What can hang from each mark
fenud: zako
panu: fenud feten sapog sikun sote zako
sapog: sote
sote: panu sapog
giduk: panu zako
zako: fenud panu sikun sote

Each row was made from one small tree. The marks that hang from a mark follow it in brackets, in alphabetical order. Every link used is in the known rows. Write each row's tree.
Known rows
fenud(zako(sikun sote)): 3.874,-4.041,1.619,-4.834,-4.495,-4.248,-0.559,0.511,2.399,-1.949,2.035,1.001,-1.311,-0.243,4.073,5.202,0.529,-2.593,-1.808,-3.484,-0.625,3.369,-2.093,0.033
zako(sikun sote(panu)): 0.779,-4.934,1.775,-5.267,-4.276,-3.464,-0.849,-1.030,1.276,-1.982,0.226,1.108,-3.108,-2.030,5.312,1.099,-0.455,-5.528,-0.326,-2.929,0.787,5.129,-3.715,1.116
giduk(panu(sapog)): 0.543,-4.137,2.777,-1.177,-3.105,-2.685,-0.369,0.277,-0.528,-2.773,3.199,-0.658,0.378,-0.459,-2.376,4.135,-0.466,-3.630,-0.886,1.189,-0.142,1.821,-1.018,-2.917
fenud(zako): 2.826,-2.163,2.490,-3.015,-2.907,-3.974,0.969,0.664,1.200,0.513,3.785,-1.134,-2.564,2.333,-0.188,2.998,-0.397,-2.083,-1.184,-2.693,-1.271,0.332,-3.134,-1.859
sote(panu(feten sapog sikun)): -1.220,1.996,3.701,-1.195,1.672,1.673,2.043,1.298,0.456,-2.919,4.882,-0.996,0.170,-0.715,-4.341,-1.520,0.207,-2.874,-0.785,1.782,0.913,2.363,-0.960,-4.421
giduk(panu zako): 0.807,-4.364,-1.811,-2.087,-2.738,-3.226,-0.421,-0.259,-1.253,-0.494,1.305,-1.315,-0.709,1.655,-0.686,5.677,-1.230,-2.300,-0.492,-3.742,-1.223,1.912,-1.385,2.792
panu(feten zako(fenud)): 2.340,-0.071,1.899,-3.524,-1.353,1.444,2.162,1.303,-0.874,-2.342,2.109,-0.764,-2.858,1.784,-0.558,1.085,-1.140,-0.919,0.264,-0.783,1.876,-0.582,-0.937,-2.429
zako(fenud panu(feten sote) sikun): 0.798,-3.159,1.498,-1.363,-3.056,4.506,-0.371,-3.286,0.079,-3.462,2.798,-0.016,-2.592,1.179,5.041,-0.530,0.243,-5.193,-0.881,-0.078,1.979,2.014,-0.566,-1.529
sapog(sote(panu(fenud sikun))): 1.098,-2.153,1.859,-0.969,1.022,-1.601,2.970,0.472,0.295,-1.039,1.789,-0.775,-3.157,1.314,4.086,-3.260,-2.097,-1.532,0.829,-0.666,-0.016,-0.774,-1.579,0.129
zako(fenud panu sikun sote(sapog)): 3.711,-1.015,0.311,-2.422,-6.927,-0.610,-0.790,-2.765,1.944,-3.516,-2.545,2.814,-2.904,-4.905,6.791,1.732,-0.240,-3.489,1.065,-4.580,-0.381,4.345,-1.380,5.321
panu(fenud sikun zako(sote)): 2.086,-1.127,2.676,-3.117,-0.383,-1.374,1.374,2.718,0.714,-1.411,-0.723,-0.895,-0.744,0.982,0.275,-1.815,0.265,3.114,-0.637,-0.414,-0.123,0.246,-2.329,0.228
panu(sikun zako(fenud sote(sapog))): 3.336,1.811,1.414,-3.977,-1.127,-0.874,1.259,1.622,0.519,-4.035,-1.803,0.767,-0.804,-5.112,-1.772,2.284,0.729,2.746,1.596,-3.747,-0.833,0.678,0.597,2.638
giduk(zako(fenud sikun)): 3.448,-1.868,0.550,-3.879,-4.961,-2.148,-0.901,-0.640,-0.221,-0.530,2.115,-0.410,-1.039,0.089,6.204,7.406,-0.537,-3.821,-0.130,-5.145,-0.042,0.773,-1.689,5.695
fenud(zako(sikun sote(panu(feten)))): 2.834,-3.255,-0.841,-4.100,-0.427,-1.643,0.294,-0.124,2.644,-3.606,3.400,2.090,-1.952,-0.626,2.476,1.008,-0.373,-3.596,-0.994,-1.766,0.986,4.372,-1.922,-1.957
panu(zako): 0.436,-2.069,3.759,-4.726,-1.826,-2.076,1.800,1.671,-1.007,-0.086,0.207,-2.477,-1.793,3.057,-0.095,0.352,-0.623,-1.168,-0.494,-2.039,0.921,0.312,-3.140,-0.079
fenud(zako(sote(sapog))): 3.646,-0.129,-0.429,-3.040,-3.718,-5.431,0.643,0.459,2.312,-2.574,-1.486,1.454,-2.728,-0.855,-2.429,2.711,0.387,-0.086,-0.141,-4.633,-2.317,2.791,-1.231,0.412
panu(fenud sapog sikun): 1.117,1.176,5.654,-0.075,-2.184,-1.341,1.055,1.972,0.660,-1.000,3.554,-1.420,0.433,1.625,-1.008,-0.535,0.431,-0.082,-1.238,2.153,-0.676,-0.887,-2.099,-2.283
giduk(panu(fenud sikun sote zako)): -0.548,-6.138,2.683,-1.100,4.138,0.374,-0.044,0.441,-1.546,-3.567,3.245,-2.034,1.348,2.010,-1.917,-1.639,0.319,2.100,-0.255,1.801,0.467,-2.716,-0.614,-2.583
zako(fenud panu(sapog sikun) sote): 3.379,0.822,2.148,-1.020,-2.449,1.308,0.203,-0.007,1.872,-2.407,2.173,1.214,0.214,-5.703,0.283,1.858,0.852,-2.322,-0.827,1.238,-0.591,4.009,-0.799,0.915
sote(panu(fenud feten sikun) sapog): -0.542,3.500,1.549,1.007,0.193,0.674,2.248,-0.194,0.982,-2.573,1.059,0.370,-3.216,1.054,-1.956,-6.479,-1.004,0.801,1.506,-1.383,-0.413,-0.323,-1.974,-1.731
fenud(zako(panu)): 2.569,-2.032,1.523,-1.314,-2.416,-1.813,1.164,-0.897,1.788,1.164,3.182,-0.805,-2.327,1.797,1.811,-0.041,-0.898,-3.139,-1.278,-1.971,-0.934,2.058,-4.249,0.841
fenud(zako(panu(feten sote(sapog)))): 0.506,0.148,-1.271,0.101,0.257,1.325,1.254,-2.483,1.231,-3.888,0.721,-0.159,-2.274,2.946,-4.003,-3.588,0.671,-1.377,-0.661,-1.791,-0.420,1.691,0.476,-1.936
sapog(sote(panu(fenud))): 1.740,-3.775,0.520,-2.028,-1.226,-3.699,2.373,-0.432,0.055,-0.905,-0.183,-0.148,-4.896,3.375,4.972,-3.174,-2.950,-3.882,0.779,-0.816,0.745,-0.269,-2.732,0.080
fenud(zako(sote(panu(sikun) sapog))): 2.406,0.683,-0.052,-2.511,1.202,-3.814,1.011,0.314,2.817,-2.949,1.235,1.658,-1.444,-4.699,-3.151,0.102,0.363,0.367,1.049,-4.086,-2.392,2.856,-1.501,1.330
giduk(zako(panu(sapog sikun) sote)): 1.481,1.422,-1.068,-1.593,-0.611,0.039,0.261,0.955,1.216,-1.663,-0.467,-0.398,2.778,-1.958,-1.827,2.305,1.295,-1.204,-2.395,-1.292,-1.073,5.612,0.002,5.548
sapog(sote(panu(feten sikun zako))): 0.049,-0.294,0.553,-3.527,4.933,2.538,4.739,1.995,-1.037,-3.928,1.407,-1.939,-1.025,1.207,-0.339,-2.142,-1.445,-0.526,0.692,-0.627,2.311,0.660,1.607,-1.631

Which tree is each row?
1.527,-3.226,1.810,-1.257,0.957,-1.390,0.129,-1.543,1.188,-2.477,3.846,-0.898,1.217,1.689,-2.826,-0.435,1.214,-4.114,-2.412,2.120,0.098,1.809,-1.374,-1.600 | fenud(zako(panu(sapog sote)))
1.060,0.253,3.852,-2.002,-1.260,-0.747,2.931,2.260,-0.316,-3.261,1.943,-2.003,0.540,0.627,-0.334,3.421,0.317,-1.900,-0.988,-0.137,-0.185,1.294,2.335,-1.828 | panu(sapog(sote) sikun)
-0.879,0.534,3.727,0.069,-0.994,-1.140,0.530,-0.624,-0.221,-2.388,-0.294,-1.587,-2.251,2.521,-2.731,-3.751,1.301,1.520,0.289,-1.428,-1.656,-1.818,-0.785,-1.383 | panu(fenud sikun sote(sapog))
3.689,1.145,-2.234,-1.756,-1.876,0.681,0.149,-0.407,1.332,-0.169,0.312,0.617,-0.691,-3.666,1.907,3.597,0.128,-0.952,-0.514,-3.827,-1.717,4.258,-1.000,6.821 | giduk(zako(fenud panu(sikun) sote))
1.223,-1.065,1.935,-3.474,1.920,1.784,1.041,0.854,-1.407,-5.953,2.930,-1.036,0.943,1.885,-5.391,0.810,1.288,-1.913,-0.833,3.449,2.982,-0.644,1.448,-4.684 | panu(feten sapog sote zako(fenud))
3.003,0.106,-2.137,-1.513,-3.665,3.225,0.304,-1.944,0.249,-1.477,1.864,0.417,-1.096,1.089,6.214,3.038,-1.066,-4.095,-0.737,-3.650,1.117,2.845,-0.998,5.438 | giduk(zako(fenud panu(feten) sikun))
4.050,-0.101,3.102,-3.549,2.070,0.163,3.255,2.881,-0.907,-4.687,2.750,-1.408,2.181,-2.401,0.348,4.334,-0.144,-0.279,0.467,0.817,1.332,-1.517,2.808,0.520 | panu(sapog(sote) sikun zako(fenud))
1.262,-1.310,1.751,-4.088,-7.346,-3.296,-0.563,-0.509,1.122,-3.572,-3.560,1.154,-2.700,-1.248,3.386,3.071,0.599,-2.190,-0.016,-5.489,-0.626,4.006,-0.746,2.160 | zako(sikun sote(sapog))
0.800,0.380,-0.339,-1.542,-6.071,2.101,0.499,-1.741,1.646,-4.314,-3.656,1.614,-2.955,-0.288,3.512,-1.673,0.073,-2.473,-0.434,-4.060,0.504,6.057,0.145,1.632 | zako(panu(feten) sikun sote(sapog))
-0.197,-2.773,3.626,-1.248,-1.737,-2.545,-0.366,-0.320,-0.312,-2.451,1.555,-1.289,-0.764,4.825,-2.453,-2.088,1.005,-2.704,-1.650,3.340,0.553,-0.917,-2.002,-3.798 | panu(fenud sapog sote)
1.021,-1.748,3.154,-1.227,-1.352,-4.112,0.314,-0.011,0.758,-1.007,2.441,0.113,-1.499,1.794,-0.036,-3.506,-1.385,-4.219,-0.212,2.502,0.940,0.170,-4.857,-1.285 | sote(panu(fenud sapog))
1.077,-4.205,0.936,-5.414,2.101,-2.450,3.226,0.742,-1.196,-2.237,-0.872,-1.647,-2.323,1.627,2.411,-0.874,-2.261,-3.063,0.964,-1.913,2.282,0.613,-1.272,1.651 | sapog(sote(panu(zako)))
1.516,-0.489,-0.408,-1.471,-1.042,-1.597,0.882,0.455,1.801,-3.862,0.606,2.121,-1.997,1.589,-2.416,-4.382,-0.664,-2.672,-0.899,3.291,1.545,3.130,-2.259,-4.072 | zako(sote(panu(fenud feten sapog)))
0.098,1.328,0.104,0.053,-1.842,-1.156,1.820,-1.135,0.790,-2.284,-0.850,0.935,-4.930,3.084,-1.473,-6.653,-1.955,-1.226,1.449,-1.357,0.505,0.164,-2.894,-1.689 | sote(panu(fenud feten) sapog)
0.562,-0.525,1.727,-0.816,-2.708,-4.452,0.749,-1.547,0.808,-0.794,-1.333,0.651,-4.630,1.351,0.768,-5.166,-1.967,-2.165,1.913,-2.322,-0.429,-0.348,-4.632,1.486 | sote(panu(fenud) sapog)
0.287,-0.684,2.777,-3.174,0.215,-2.110,0.344,1.299,1.389,-2.796,2.092,0.434,0.348,-4.288,-2.974,0.455,0.914,-2.702,-0.830,0.896,-0.149,4.433,-1.538,-1.269 | zako(sote(panu(sapog sikun)))
1.618,-1.145,3.703,-2.622,-0.869,0.724,1.378,2.022,-0.248,-4.334,2.138,-0.642,1.994,4.674,2.085,-1.883,-0.206,-0.695,-1.557,2.803,3.298,-0.696,-0.995,-1.622 | panu(fenud feten sapog zako(sikun))
5.007,-4.393,1.034,-3.109,-4.178,-4.978,-0.620,0.448,2.897,-1.614,1.909,1.616,-1.607,1.492,5.956,2.056,-0.072,-1.077,-1.589,-1.825,-0.768,0.975,-3.277,0.184 | panu(fenud(zako(sikun sote)))
-1.534,-0.740,2.752,-2.195,-0.927,0.987,0.720,0.138,-0.776,-4.185,2.051,-1.669,-0.862,4.577,-6.061,-0.141,1.621,-3.689,-2.218,2.619,1.479,1.800,0.995,-7.028 | panu(feten sapog sote)
2.115,-0.384,0.038,-0.433,-1.422,1.285,2.066,-0.642,1.775,-0.235,3.528,-0.574,-2.675,3.487,-0.112,-1.328,-1.023,-2.418,-1.618,-1.062,0.026,2.426,-2.261,-2.090 | fenud(zako(panu(feten)))
1.013,0.232,-0.081,-0.663,-1.937,2.523,3.531,-0.067,-0.090,-3.793,-0.198,-0.876,-1.425,3.430,0.436,-1.081,-1.072,-4.209,-1.470,1.285,1.791,3.479,2.163,-1.971 | zako(panu(feten sapog(sote)))
2.795,-1.781,2.136,-1.173,-3.127,-3.380,2.329,1.219,-0.100,-2.683,-0.088,-0.769,-1.523,4.413,2.278,0.155,-1.258,-2.454,-0.810,1.528,0.616,-0.634,0.184,-1.533 | panu(fenud sapog(sote))
2.500,-3.865,2.659,-2.257,1.357,0.580,0.766,1.330,-1.002,-2.529,5.099,-0.971,0.616,-4.216,0.099,4.560,-0.738,0.694,1.115,-0.865,-0.152,-1.483,-0.592,-0.190 | giduk(panu(sikun zako(fenud)))
-2.068,-2.106,3.849,-0.835,-0.408,2.602,0.484,-1.524,-0.191,-0.286,1.998,-2.780,-1.554,0.955,-0.382,-2.312,1.419,-2.417,-1.475,-0.657,-0.542,2.291,-1.689,-1.073 | zako(panu(sikun sote))
2.989,-3.780,3.435,-5.354,0.579,-2.170,0.013,0.108,0.054,-4.260,4.228,0.604,2.165,-3.781,3.967,2.253,-0.874,-5.108,0.655,0.734,3.304,0.286,-2.634,2.824 | sote(panu(sapog zako(fenud sikun)))
2.424,-2.905,0.904,-4.058,-2.480,0.292,0.864,1.661,0.558,-3.720,-1.410,0.426,-1.278,3.897,3.736,-1.955,-0.364,0.540,-1.253,-0.233,2.447,1.446,-1.212,-1.078 | panu(fenud feten zako(sikun sote))
-0.517,-0.677,2.461,0.547,-0.164,2.438,1.109,1.689,-0.377,-4.545,5.638,-0.915,1.591,-0.700,-5.163,2.820,0.388,-0.816,-1.237,2.329,-0.195,1.760,1.891,-6.147 | giduk(panu(feten sapog sikun))
3.364,0.200,1.435,-1.112,0.322,-0.823,0.881,1.137,3.179,-2.317,3.619,0.710,2.366,-3.246,-1.920,1.238,1.443,-0.837,-2.406,0.937,-1.428,4.401,-0.987,0.515 | fenud(zako(panu(sapog sikun) sote))
0.829,-0.564,3.643,-0.082,0.347,2.565,-0.001,-1.472,0.208,-3.092,4.629,-0.877,1.065,-2.863,-1.293,0.272,1.622,-3.181,-1.050,2.691,0.066,1.014,-0.288,-0.990 | zako(fenud panu(sapog sikun sote))
3.634,0.607,-0.814,-0.246,-2.123,2.958,3.166,-0.503,0.220,-4.260,1.556,0.473,-1.845,0.684,2.179,1.034,-1.573,-4.646,-0.411,1.832,1.844,2.197,2.460,-1.423 | zako(fenud panu(feten sapog(sote)))
1.786,1.838,2.011,0.555,-0.338,1.857,3.778,2.558,0.024,-4.305,2.145,-1.055,-0.323,4.111,-0.709,-1.279,-0.387,0.307,-1.168,2.627,0.689,-0.903,2.931,-4.694 | panu(fenud feten sapog(sote) sikun)
-0.577,-1.129,5.390,-0.255,0.480,-0.581,0.059,0.639,-0.105,-2.707,3.582,-1.983,0.780,2.655,-3.242,-1.978,1.921,-0.459,-1.838,3.445,-0.237,-1.193,-0.771,-4.154 | panu(fenud sapog sikun sote)
2.463,-0.117,0.342,-3.015,-0.653,-0.866,1.713,2.746,0.576,-4.575,-1.082,0.534,0.335,3.701,-3.618,-2.559,0.263,0.952,-1.599,3.380,2.215,1.498,-0.539,-3.429 | panu(fenud feten sapog zako(sote))
-0.042,-2.714,2.754,0.385,-1.224,-0.276,-0.205,-2.153,0.287,-1.718,1.001,-0.934,-0.541,3.888,-0.222,-5.111,0.497,-3.619,-1.928,3.969,0.972,0.830,-2.664,-1.340 | zako(panu(fenud sapog sote))
0.204,0.650,5.774,-3.398,0.931,-0.433,1.860,3.334,-0.593,-2.394,2.792,-2.655,2.858,-0.123,-3.780,1.381,1.068,0.259,-1.193,0.759,0.859,0.185,-0.694,-0.845 | panu(sapog sikun zako)
3.051,-3.652,-0.682,-4.207,-0.534,-5.424,0.351,-0.028,2.574,-0.901,2.199,1.403,-2.818,-1.393,-0.564,0.977,-0.638,-3.432,-0.452,-2.168,-0.743,3.564,-4.095,-0.619 | fenud(zako(sote(panu)))
0.597,-0.930,3.980,-4.311,-1.152,1.068,1.388,2.094,-0.716,-4.682,2.166,-1.459,2.300,2.647,0.225,1.488,0.592,-1.960,-1.726,0.990,3.286,1.436,0.276,-1.841 | panu(feten sapog zako(sikun))
-1.471,0.893,2.869,-1.604,0.637,1.953,2.148,0.492,0.315,-0.855,4.100,-1.320,-2.892,0.602,-2.004,-2.053,-0.609,-2.044,-0.044,-1.026,0.345,2.242,-2.257,-3.835 | sote(panu(feten sikun))
1.462,-2.401,-3.622,0.517,-1.674,-0.642,0.513,-0.021,-0.615,-1.630,1.629,-0.174,-1.415,5.167,-1.095,0.984,-2.029,-0.007,-0.629,-1.149,-0.309,0.098,-0.731,-0.042 | giduk(panu(fenud feten) zako)
3.872,-1.833,0.481,-3.953,-4.877,-4.786,-0.344,-0.096,2.599,-3.964,-0.709,1.821,-1.366,-1.657,2.364,4.219,0.858,-0.849,-0.307,-5.328,-1.387,2.903,-0.647,2.166 | fenud(zako(sikun sote(sapog)))
